What can hang from each mark
vitoz: degat
zotefub: degat
dagez: degat
vidu: nulos
nulos: dagez netetir vidu
netetir: degat nulos
babur: dagez topo vitoz
topo: babur
degat: dagez netetir vidu vitoz

Every row comes from one small tree of marks. Brackets hold a mark, then the marks that hang from it, in alphabetical order. Every link used is in the known rows. Which tree was each row made from?
(in the rows, 128 means zero)
Known rows
[zotefub [degat netetir vitoz]]: [ 95 146 113 114 144 173 159 179 159 124 150 141 120 136 163  36 111  99
 169 105 103 120]
[dagez [degat [netetir [nulos vidu]] vitoz]]: [ 98 173 103 118 143 174 158 173 145 103 108 138 122 131 174  56 121 106
 127 129  96 118]
[zotefub [degat vidu]]: [ 65 169 111 108 147 162 152 175 181 103 135 150 123 114 152  38 120 136
 148 106 102 145]
[topo [babur dagez [vitoz [degat netetir vidu]]]]: [102 177 129 167 141 139 165 136 114 106 166 146 141 102 152 107 161 104
 175 127 127 150]
[vitoz [degat netetir vidu]]: [ 91 190 121 119 174 138 151 170 150 114 143 146 136 137 158  83 102 123
 145  82  88 117]
[vidu [nulos [dagez degat] netetir]]: [ 67 135  83 128 129 158 175 148 160 102  73 113 108 146 114  80 129 131
  88 149  77 176]
[vidu [nulos [dagez [degat vitoz]] netetir]]: [ 74 128  89 127 131 159 175 151 165 104  74 115 111 153 115  70 131 117
  98 155  83 165]
[degat dagez]: [ 97 194 114 114 141 136 162 155 159 102 134 147 142 124 126  88 133 114
 127  94  95 164]
[topo [babur [vitoz [degat dagez [vidu [nulos netetir]]]]]]: [ 96 167 123 166 131 139 174 137 131 111 139 131 149 113 135  98 159 115
 135 119 125 152]
[babur [dagez [degat [netetir nulos]]] topo vitoz]: [107 164 128 153 122 166 191 149  97  91 145 134 123  83 136 134 148 115
 162 156 117 195]
[netetir [degat dagez vitoz] [nulos vidu]]: [109 152  92 120 161 161 101 180 152 110 156 139 181 161 148  54 124 142
 103 108 117 166]
[netetir [degat vidu] nulos]: [ 89 168  96 108 168 175 118 192 134 108 165 150 172 136 163  73 101 172
 107 105 109 168]
[nulos dagez [netetir [degat vitoz]] vidu]: [ 65  92  67 148 139 133  93 167 196 122  79 116 107 160 126  56 131 108
  99 145  86 143]
[netetir nulos]: [ 98 171  88 118 145 171 168 177 125 106 152 136 152 126 144  92 116 161
 107 113  92 170]
[nulos netetir]: [ 76 141  86 141 128 144 170 172 149 118 104 124 105 116 134  96 112 128
 115 122  74 141]
[netetir degat]: [ 82 165  75 119 160 173 136 178 116 116 148 135 124 141 142  82 110 154
 115 105 100 164]
[vitoz degat]: [ 87 185  83 121 173 158 164 164 117 113 142 130 113 146 129  99 115 146
 119  96  81 145]
[vitoz [degat vidu]]: [ 79 193 106 117 177 143 154 168 148 105 137 143 129 136 140  84 114 142
 129  95  88 135]
[dagez [degat netetir vitoz]]: [ 94 183 111 112 145 173 173 169 138 107 107 143 101 127 168  65 118  87
 145 124  94 111]
[dagez degat]: [ 72 197  86 111 144 177 175 161 129  95  97 139  90 115 147  82 129 128
 114 127  86 146]
[topo [babur [dagez [degat netetir]] vitoz]]: [ 98 179 117 163 120 160 179 132 101  99 141 142 116  88 157 105 171  95
 166 148 124 157]
[topo babur]: [ 85 179  98 154 125 158 173 150 124 113 148 135 127 106 146  95 152 124
 138 109 116 143]

Write each row's tree
[ 93 141 103 100 172 170  99 187 166 112 155 153 172 160 153  58 115 130
 115 126 114 162]
[netetir [degat vidu vitoz] [nulos dagez]]
[ 93 131  97 133 141 155 162 166 145 115 122 118 150 157 122  70 113 140
 106 122  99 170]
[vidu [nulos [netetir [degat dagez vitoz]]]]
[ 68 114  73 128 145 150 114 168 160 126 102 126 104 150 125  94 115 116
  98 131  78 161]
[nulos dagez [netetir degat]]
[ 78 150 109 126 147 136 121 177 170 117 116 143 137 126 145  82 106 121
 116 105  93 145]
[nulos [netetir [degat dagez vidu]]]
[106 174 121 150 141 146 185 150 111 108 153 126 128 110 106 135 145 121
 141 107 115 180]
[babur topo [vitoz [degat dagez]]]
[108 151 146 110 149 139 138 181 197 113 143 159 175 137 171  51 112  85
 156 116 107 119]
[degat [netetir [nulos dagez]] vidu vitoz]
[123 180 116 127 155 151 168 158 111 114 157 139 150 133 141 104 127 117
 133 103 101 159]
[babur [vitoz [degat dagez [netetir nulos]]]]
[ 98 152 119 165 119 144 197 145 109  93 155 129 122  84 105 136 158 127
 168 154 120 210]
[babur dagez topo vitoz]
[ 73 131  78 151 137 129 109 170 175 115  95 121 124 136 135  69 122 133
  96 112  89 149]
[nulos [netetir [degat dagez]] vidu]
[119 193 118 112 175 148 145 165 128 118 165 142 162 154 149 103 105 122
 124  70  86 144]
[vitoz [degat dagez [netetir nulos]]]
[ 81 122  85 149 138 131 109 173 180 118  98 123 128 145 137  56 123 116
 108 121  95 136]
[nulos [netetir [degat dagez vitoz]] vidu]
[ 74 159 103 125 168 136 153 158 166 107 113 128 134 154 122  82 115 142
 110 112  82 152]
[vitoz [degat [vidu [nulos dagez netetir]]]]
[ 83 146  76 128 139 149 132 163 172 101 119 127 146 141 130  73 139 150
  90 128  89 177]
[netetir [nulos dagez vidu]]
[ 97 169 127 108 163 149 130 171 170 104 147 151 178 155 139  45 119 125
 132 106 125 161]
[netetir [degat dagez [vidu nulos] vitoz]]
[ 90 145  72 107 166 182 109 178 126 117 157 137 153 161 141  88 114 157
  90 116  98 189]
[netetir degat [nulos dagez]]
[ 94 164 117 104 147 163 151 167 175 112 146 148 132 138 138  39 131  98
 154 104 108 146]
[zotefub [degat dagez vitoz]]
[ 81 190 103 151 131 162 168 135 115  95 138 143 113  99 149 102 164 113
 148 137 114 160]
[topo [babur [dagez degat]]]
[ 67 143 115 128 134 128 163 159 199  99  94 132 143 130 123  65 124 133
 114 131  91 163]
[degat [vidu [nulos dagez netetir]]]
[ 92 135  98 129 146 149 129 178 151 126 123 135 129 143 139  81 108 106
 120 115  94 140]
[nulos [netetir [degat dagez vitoz]]]
[ 82 152  79 119 143 164 132 162 171  96 100 131 131 145 141  60 144 128
  94 144  92 161]
[netetir [nulos [dagez [degat vitoz]] vidu]]
[ 89 195 142 113 141 122 168 152 195  88 125 151 179 125 126  60 133 130
 127  99 111 173]
[degat dagez [vidu nulos]]
[ 62 137 106 117 137 143 137 161 202 106  59 141  91 129 141  69 131  74
 118 155  78 125]
[nulos [dagez [degat vidu vitoz]] netetir]
[107 183 135 159 136 141 175 136 126 110 156 138 161 115 146  92 158 109
 151 105 132 147]
[topo [babur [vitoz [degat dagez netetir [vidu nulos]]]]]
[ 93 185 131 160 123 151 173 134 122  94 138 151 125  82 163  95 171  92
 172 148 130 150]
[topo [babur [dagez [degat netetir vidu]] vitoz]]
[ 87 190 133 107 147 159 163 173 170 100 102 157 116 116 179  50 118  83
 156 123 101 101]
[dagez [degat netetir vidu vitoz]]
[ 84 146 138 111 141 147 154 167 209 105 126 146 155 137 139  22 125 105
 149 113 112 145]
[zotefub [degat dagez [vidu [nulos netetir]] vitoz]]
[ 93 155 117 176 134 140 176 132 116 103 147 130 142 108 132 107 164 125
 152 146 122 168]
[topo [babur dagez [vitoz [degat [vidu [nulos netetir]]]]]]
[103 186 110 158 137 151 172 137 108 113 157 137 134 113 136 108 165 110
 142 110 125 151]
[topo [babur [vitoz [degat dagez]]]]
[ 76 203 125 108 145 157 162 167 162  96  98 155 112 106 176  65 116 105
 140 113  93 117]
[dagez [degat netetir vidu]]
